What can hang from each mark
J73: J601
J555: J528 J563
J601: J563
J880: J73 J563 J944
J563: J555 J601 J751 J880
J528: J555 J601
J944: J880

Every row comes from one small tree of marks. The marks that hang from a mark follow it in brackets, in the order of their numbers. Every link used is in the known rows. Which tree was each row made from?
Known rows
J528(J601(J563)): [-1.42 -0.38 -0.22  1.27  1.73  0.78  1.04 -0.91  0.16 -1.61 -0.89  2.33
 -1.31 -0.72 -0.04 -1.58 -1.14  2.29 -3.27  0.29 -1.01  0.42 -1.10 -0.86]
J563(J555 J880): [-0.56  0.87  1.11 -0.95  3.37 -2.72 -1.07 -0.75 -0.20 -1.50 -1.05  0.93
  3.09  1.04 -0.20 -0.75  0.32  2.90 -2.00  1.38 -0.40 -1.17 -0.35  0.26]
J880(J73 J563(J555) J944): [ 0.83  0.56 -2.08 -1.04  2.26 -3.25 -2.04 -3.38 -0.40 -1.86 -2.80  1.82
  5.37  2.87  1.36  2.03 -2.03  2.94  1.35 -1.15 -2.11  2.74 -1.22  0.08]
J880(J563 J944): [ 0.55  0.59 -2.10  0.20  1.92 -1.31 -2.00 -1.18 -0.90 -0.22 -2.68  2.02
  2.31  2.52 -0.33  0.64 -1.76  0.81  0.46  0.32 -1.45  1.60 -0.87 -1.76]
J528(J555 J601(J563(J880))): [-1.34  0.67  1.02  1.04 -0.23  0.98 -0.97 -0.93 -2.27 -2.68 -2.04  2.19
 -0.10 -1.60 -0.09 -3.30  0.05  3.60 -5.30  0.34 -2.14  0.80 -1.17 -1.07]
J528(J555(J563(J601 J880))): [-1.33 -0.86  0.05  1.83  1.66 -0.01 -4.01  1.40 -1.15 -2.54 -2.93  3.08
  3.44  1.83 -1.85 -2.63  1.44  2.58 -3.32  0.63 -1.08  0.91 -2.16 -2.06]
J563(J751 J880): [-0.50  1.19  0.74  1.45  3.88 -0.24 -3.02  0.92 -2.20 -1.37 -0.32  1.98
  0.39 -0.59 -0.85 -0.81  1.23  2.05 -2.54  1.45  1.52 -1.22 -0.44 -1.23]
J528(J555): [-0.93 -1.17 -0.48  1.10  1.52  0.84 -0.74  0.40 -0.26 -1.33 -2.21  0.63
  0.60  0.10  0.33 -1.34  0.74  1.87 -3.52  2.11 -0.43  0.47 -1.93 -0.19]
J880(J73): [-0.68 -1.29 -1.20  0.04  2.44 -0.81 -0.80 -1.43  0.43 -0.96 -1.72  1.97
  1.63  0.70  0.71  0.08 -0.06  2.37 -0.70  1.13 -0.10  1.17 -1.20  0.78]
J555(J563): [-1.02 -1.26 -1.53  1.95  2.37 -0.63 -1.13  0.73  0.88 -1.00 -2.27  2.66
  1.40  1.94 -1.51 -1.72  0.13  0.50 -1.78  1.65 -0.23 -0.22 -0.98  0.02]
J601(J563(J751 J880(J73 J944))): [-0.58  1.86 -0.81  0.68  2.05  0.17 -3.86 -1.11 -3.65 -1.81 -0.85  2.10
  2.55 -1.09  0.22  0.07 -1.33  3.29 -0.84 -0.27 -1.54  1.38 -1.33  0.41]
J880(J73 J563(J555 J751) J944): [ 1.11  1.36 -1.84  0.72  3.71 -2.09 -3.62 -2.23 -1.49 -2.84 -1.74  1.97
  4.60  2.04  1.50  2.48 -1.43  3.02  0.87 -1.63 -0.70  2.12 -1.36 -0.50]
J555(J528 J563(J601 J751 J880)): [-0.78 -1.36 -0.96  1.64  5.16 -0.73 -3.54  2.94 -1.76 -3.51 -2.09  4.59
  2.00  1.81 -2.23 -0.80  0.98  1.51 -2.03  1.77 -0.52 -0.40 -1.42 -2.30]
J563(J555(J528) J601 J751 J880): [-0.57 -0.40  0.36 -0.40  6.48 -1.89 -2.17  1.67 -1.36 -4.00 -0.74  2.40
  2.43  1.26 -0.16  0.91  0.68  2.93 -2.11  1.47 -0.12 -0.94 -1.40 -1.56]
J601(J563(J751 J880)): [-1.17  1.39  0.50  2.12  3.56  1.01 -2.98  0.96 -3.56 -1.90  0.86  2.31
 -0.40 -1.83 -0.47 -1.18  0.09  2.82 -2.70  1.41  0.19 -1.24 -1.24 -0.53]
J73(J601(J563(J751 J880))): [-2.61  1.97  1.25  3.47  4.24  1.41 -2.81  0.40 -3.97 -1.80  2.40  1.58
  0.07 -2.86 -0.95 -0.49 -1.62  1.98 -3.50  1.00  0.50 -0.51 -1.42 -0.91]
J880(J73(J601) J944): [-1.54 -0.07 -1.37  0.43  2.06 -0.79 -1.18 -2.65 -0.23 -0.10 -1.57  0.09
  3.84  0.37  0.09  1.12 -3.05  0.73 -0.23 -0.10 -1.13  2.89 -1.31  0.31]
J944(J880(J563(J751))): [-0.22 -0.11 -1.39  2.60  3.88  0.10 -2.70  1.97 -3.50 -1.76 -1.07  3.15
 -1.14 -0.37  1.26  0.78  1.81  0.98 -1.19  1.31  0.47  0.10 -0.83 -3.50]
J563(J555 J601 J751 J880): [-0.72  0.73  1.56  0.77  5.83 -1.33 -3.64  0.85 -1.14 -2.89  0.41  1.90
  3.04  0.96 -0.46  0.26  0.94  4.00 -1.93  0.05  1.23 -0.85 -1.48 -2.24]
J73(J601(J563(J555))): [-2.79  0.41  0.74  1.88  4.21  0.02  0.46 -0.96 -0.75 -1.70  1.82 -0.09
  1.80 -0.97  0.46  0.34 -3.00  2.27 -2.63  1.23 -1.01 -0.22 -2.12  0.76]
J601(J563(J880)): [-1.44  1.06  0.47  0.25  2.18 -0.06 -1.29 -0.01 -2.48 -0.94 -0.08  2.10
  0.47 -0.82 -0.60 -1.78 -0.44  2.56 -2.30  1.95 -1.43 -0.63 -1.25  0.20]
J73(J601(J563(J555(J528)))): [-2.34 -0.87 -0.57  0.60  4.92 -0.80  1.79 -0.16 -0.94 -2.62  0.62  0.63
  1.38 -0.72  0.63  0.88 -3.26  1.27 -2.52  2.66 -2.50 -0.33 -2.02  1.38]

Which tree is each row?
[-1.47 -1.87 -0.79  4.32  3.38  2.07 -4.15  2.60 -1.04 -3.58 -1.84  2.67
  1.65  1.08 -0.99 -1.16  1.48  2.20 -3.35  0.37  0.94  0.93 -3.09 -2.46] => J528(J555(J563(J601 J751)))
[ 0.30  0.46 -1.59  1.95  4.48 -0.04 -4.43  0.38 -1.96 -1.65 -1.55  2.63
  2.23  2.39 -0.53  1.88 -1.07  1.97  0.41 -1.04  0.19  1.80 -2.18 -4.26] => J880(J563(J601 J751) J944)
[-0.34  0.83 -1.22  0.21  0.97 -1.73 -2.88 -0.10 -0.64 -0.47 -3.84  2.45
  4.02  2.31 -2.44 -2.09 -0.64  0.60 -1.13  0.75 -1.75  0.50 -0.14 -0.40] => J555(J563(J880(J944)))
[-1.25  0.63 -0.19 -0.08  1.67 -0.52 -1.87 -1.61 -2.53 -1.50 -0.62  2.69
  1.72 -0.77  0.40 -1.04 -0.64  3.59 -1.51  0.91 -1.77  0.90 -1.14  1.37] => J601(J563(J880(J73)))
[-0.61  1.84 -0.50 -1.80  1.54 -2.33 -1.91 -2.88 -1.85 -1.81 -1.34  1.28
  5.04  0.54  0.80  0.03 -2.06  4.05 -0.28 -0.43 -3.36  1.42 -1.21  1.93] => J601(J563(J555 J880(J73 J944)))
[-0.47 -2.18 -1.90 -1.00  5.26 -2.76 -0.39  1.74 -1.54 -3.11 -2.51  3.51
  2.03  2.48  1.45  2.04  0.62  1.87 -0.01  1.80 -2.57  0.60 -1.80 -3.24] => J944(J880(J563(J555(J528) J601)))
[-0.82  0.22 -0.11  0.97  3.23  0.27 -0.52  0.76 -2.81 -3.48 -1.26  3.78
 -1.79 -1.67 -0.28 -1.38 -0.49  2.33 -4.07  1.42 -1.64 -0.67 -0.39 -1.15] => J555(J528(J601(J563(J751 J880))))
[-0.80  0.68 -1.93  0.99  1.99 -1.40 -2.26 -3.48 -1.51 -0.64 -1.60  1.67
  4.04  1.32  0.08  1.64 -3.38  1.06  0.70 -1.00 -1.63  3.93 -1.39 -1.11] => J880(J73(J601) J563 J944)
[-0.92 -1.59 -0.74  2.70 -0.04  0.43 -0.54 -0.19  0.91 -2.83 -4.27  2.77
  0.75  0.89 -0.85 -3.17  0.79  1.53 -4.87  0.11 -0.92  1.37 -1.00 -1.23] => J528(J555(J563) J601)
[-1.26  0.89  0.83  0.53  1.15 -0.24 -0.46 -1.11 -1.39 -1.54 -0.98  2.90
 -0.54 -0.95 -0.68 -2.46 -0.62  2.99 -3.57  0.26 -1.45 -0.03 -0.23 -1.03] => J528(J601(J563(J880)))
[-1.13 -1.64 -1.53  0.07  2.40  0.06  2.42 -0.11 -0.13 -2.48 -2.15  3.08
 -1.67 -0.39  0.27 -1.11 -1.48  1.54 -3.17  2.01 -2.49  0.11 -0.94 -0.23] => J555(J528(J601(J563)))
[-2.63  0.61  0.37  3.12  5.11  0.48 -1.72 -1.47 -2.02 -3.32  2.41  0.77
  2.28 -2.05  1.55  1.65 -2.48  3.50 -2.02 -0.38  0.11  0.97 -2.54  1.21] => J880(J73(J601(J563(J555 J751))))
[-0.26  1.15  0.73  0.44  4.28 -2.33 -3.04 -1.23 -1.57 -3.08 -0.39  1.74
  3.55  0.00  0.90  0.40  0.87  4.22 -1.78 -0.09  0.66 -0.02 -0.69  0.80] => J563(J555 J751 J880(J73))
[ 0.00 -1.59 -1.47 -0.82  5.65 -2.69 -0.61  0.20 -0.14 -3.24 -1.92  3.46
  2.69  3.65  0.55  1.96 -0.87  2.54  0.07  1.12 -1.77  0.65 -2.04 -1.93] => J880(J563(J555(J528) J601))
[-0.97 -2.63 -2.14  2.55  5.64  0.18 -2.19  3.26 -0.34 -3.31 -2.08  4.17
  1.22  2.02 -1.44  0.11  0.39  0.75 -1.71  1.83 -0.12 -0.15 -2.20 -1.90] => J555(J528 J563(J601 J751))
[-0.93 -1.39 -1.38  1.00  3.55 -0.66 -2.21  1.75 -1.98 -1.39 -1.73  3.58
  0.60  1.75  0.66  0.87  1.01  1.75 -0.09  0.86 -0.81  1.27 -1.70 -4.78] => J944(J880(J563(J601)))
[ 0.07  1.57  0.26 -1.83  2.33 -3.07 -1.60 -1.31 -0.33 -1.00 -2.20  0.35
  4.75  1.75 -0.41 -0.27 -0.96  2.30 -0.98  0.57 -1.70 -0.19 -0.26  0.20] => J563(J555 J880(J944))
[-0.75 -1.15 -1.67  2.32  4.46 -0.07 -4.31  0.98 -3.40 -2.86 -1.05  4.26
  0.94  0.54  1.63  2.18  1.64  2.99  0.48 -0.79  0.15  2.40 -1.90 -4.20] => J944(J880(J73 J563(J601 J751)))
[ 0.02 -0.16 -0.59  1.61  5.88 -1.57 -4.07 -1.05 -1.18 -3.92 -0.05  3.34
  3.68  2.19  1.36  2.62 -0.24  4.72  0.43 -1.77  0.89  1.91 -2.39 -2.31] => J880(J73 J563(J555 J601 J751))
[-2.56 -1.33 -0.82  1.27  2.61 -0.51 -0.56 -0.48 -1.50 -0.66 -0.86  1.00
  1.27 -1.46  1.35  0.86 -0.26  0.85 -1.36  1.32 -0.76  1.92 -0.92 -0.82] => J944(J880(J73(J601)))
[ 0.01  1.01 -1.68  1.55  1.84 -1.37 -4.91 -0.59 -2.05 -1.92 -3.01  3.25
  4.45  1.22 -1.27 -1.03 -0.08  1.99 -0.66 -0.64 -0.77  1.68 -0.59  0.10] => J555(J563(J751 J880(J73 J944)))
[-0.96 -0.28 -0.23 -0.69  1.86 -0.81  0.88 -0.34 -1.62 -2.51 -2.12  3.58
 -0.81 -0.55 -0.42 -2.01 -0.98  2.13 -3.50  1.78 -3.07 -0.17 -0.25 -0.46] => J555(J528(J601(J563(J880))))
[-0.91 -0.73  0.45  1.66  6.29 -0.33 -2.28  1.16  0.25 -2.78  0.43  1.30
  2.14  1.22  0.16  1.30  0.32  3.36 -1.65  0.04  1.62 -0.51 -2.25 -2.13] => J563(J555 J601 J751)
[-0.81 -0.51 -1.52  0.07  4.62 -3.05 -0.12 -2.66 -1.09 -3.22 -1.09  2.53
  3.58  1.52  1.54  2.52 -2.53  1.96 -0.37  0.76 -2.16  2.21 -1.40  0.51] => J880(J73(J601) J563(J555(J528)))
[-0.15 -0.66 -0.82 -0.07  4.41 -2.58 -2.61 -2.17  0.07 -2.86 -1.18  3.20
  4.52  3.21  1.13  2.10 -0.50  4.50  0.85 -1.27 -0.60  2.35 -2.12 -1.64] => J880(J73 J563(J555 J601))
[ 0.78 -0.64 -2.13  0.49  5.60 -2.53 -1.66 -0.89 -1.73 -4.40 -1.56  3.58
  2.40  1.56  1.96  2.46 -0.37  2.90 -0.06  0.70 -0.92  0.93 -1.49  0.13] => J880(J73 J563(J555(J528) J751))
[ 0.50  0.75 -0.79 -1.41  4.34 -2.58 -1.64  0.44 -1.65 -2.80 -2.36  1.13
  3.46  1.12 -0.18  0.55 -0.64  1.62 -1.47  1.64 -1.85 -0.74 -0.62  0.13] => J563(J555(J528) J751 J880(J944))
[-0.29 -0.56 -0.90  1.80  3.04 -1.30 -1.48  1.11 -1.04 -3.66 -3.48  4.99
  0.16  0.63 -1.87 -2.35  0.81  0.96 -3.85  0.96 -0.96 -0.46  0.33 -1.54] => J555(J528(J601) J563(J751 J880))
[ 0.29  0.85 -0.35  2.05  5.15 -1.40 -2.61 -0.25 -1.23 -3.05 -0.06  2.33
  1.62  1.37  0.94  1.41  0.01  2.56 -1.12  0.12  1.03 -0.43 -1.31 -1.60] => J880(J563(J555 J751))
[ 1.17 -0.58 -3.29 -2.21  2.91 -3.81 -0.71 -2.65 -0.61 -2.68 -4.02  2.60
  4.83  3.32  1.67  2.30 -2.35  1.98  1.36  0.33 -3.78  2.56 -1.18  0.92] => J880(J73 J563(J555(J528)) J944)
[-0.28  1.32  1.29  0.69  4.71 -1.71 -2.56  0.39 -1.36 -2.59  0.10  1.24
  2.18 -0.01 -0.14 -0.22  0.98  3.19 -2.52  0.93  1.12 -1.57 -0.62 -0.35] => J563(J555 J751 J880)
[ 0.64  0.30 -2.91 -0.27  1.60 -1.77 -2.58 -2.81 -1.12 -0.79 -3.24  2.52
  3.49  2.42  0.65  1.30 -1.66  1.84  1.39 -0.72 -1.88  3.25 -1.05 -0.80] => J880(J73 J563 J944)
[ 0.28  1.39 -0.35 -2.37  1.85 -3.51 -2.01 -2.76 -0.41 -1.41 -2.76  0.84
  5.97  1.81  0.45  0.31 -1.13  3.36 -0.03 -0.35 -2.34  1.47 -0.49  1.25] => J563(J555 J880(J73 J944))
[-2.94  0.51  0.26  4.14  4.68  2.40 -1.42  0.70 -2.47 -1.67  2.48  1.00
 -0.78 -2.58 -0.12  0.47 -1.98  1.26 -3.14  1.19  0.86 -0.05 -2.21 -0.72] => J73(J601(J563(J751)))
[-0.76  0.36  0.09  3.66  1.71  0.72 -4.47  1.80 -2.65 -3.13 -2.33  2.95
  1.81 -0.16 -1.41 -2.69  2.11  2.01 -4.42  1.26  0.16 -0.14 -1.41 -0.94] => J528(J555(J563(J751 J880)))
[-0.73 -0.67 -1.03  0.94  5.67 -0.06  0.25  1.38 -1.50 -3.80  0.05  1.90
  0.06 -0.69  1.24  0.92 -0.95  2.48 -2.34  2.52 -1.19 -1.54 -2.12  1.12] => J601(J563(J555(J528) J751))
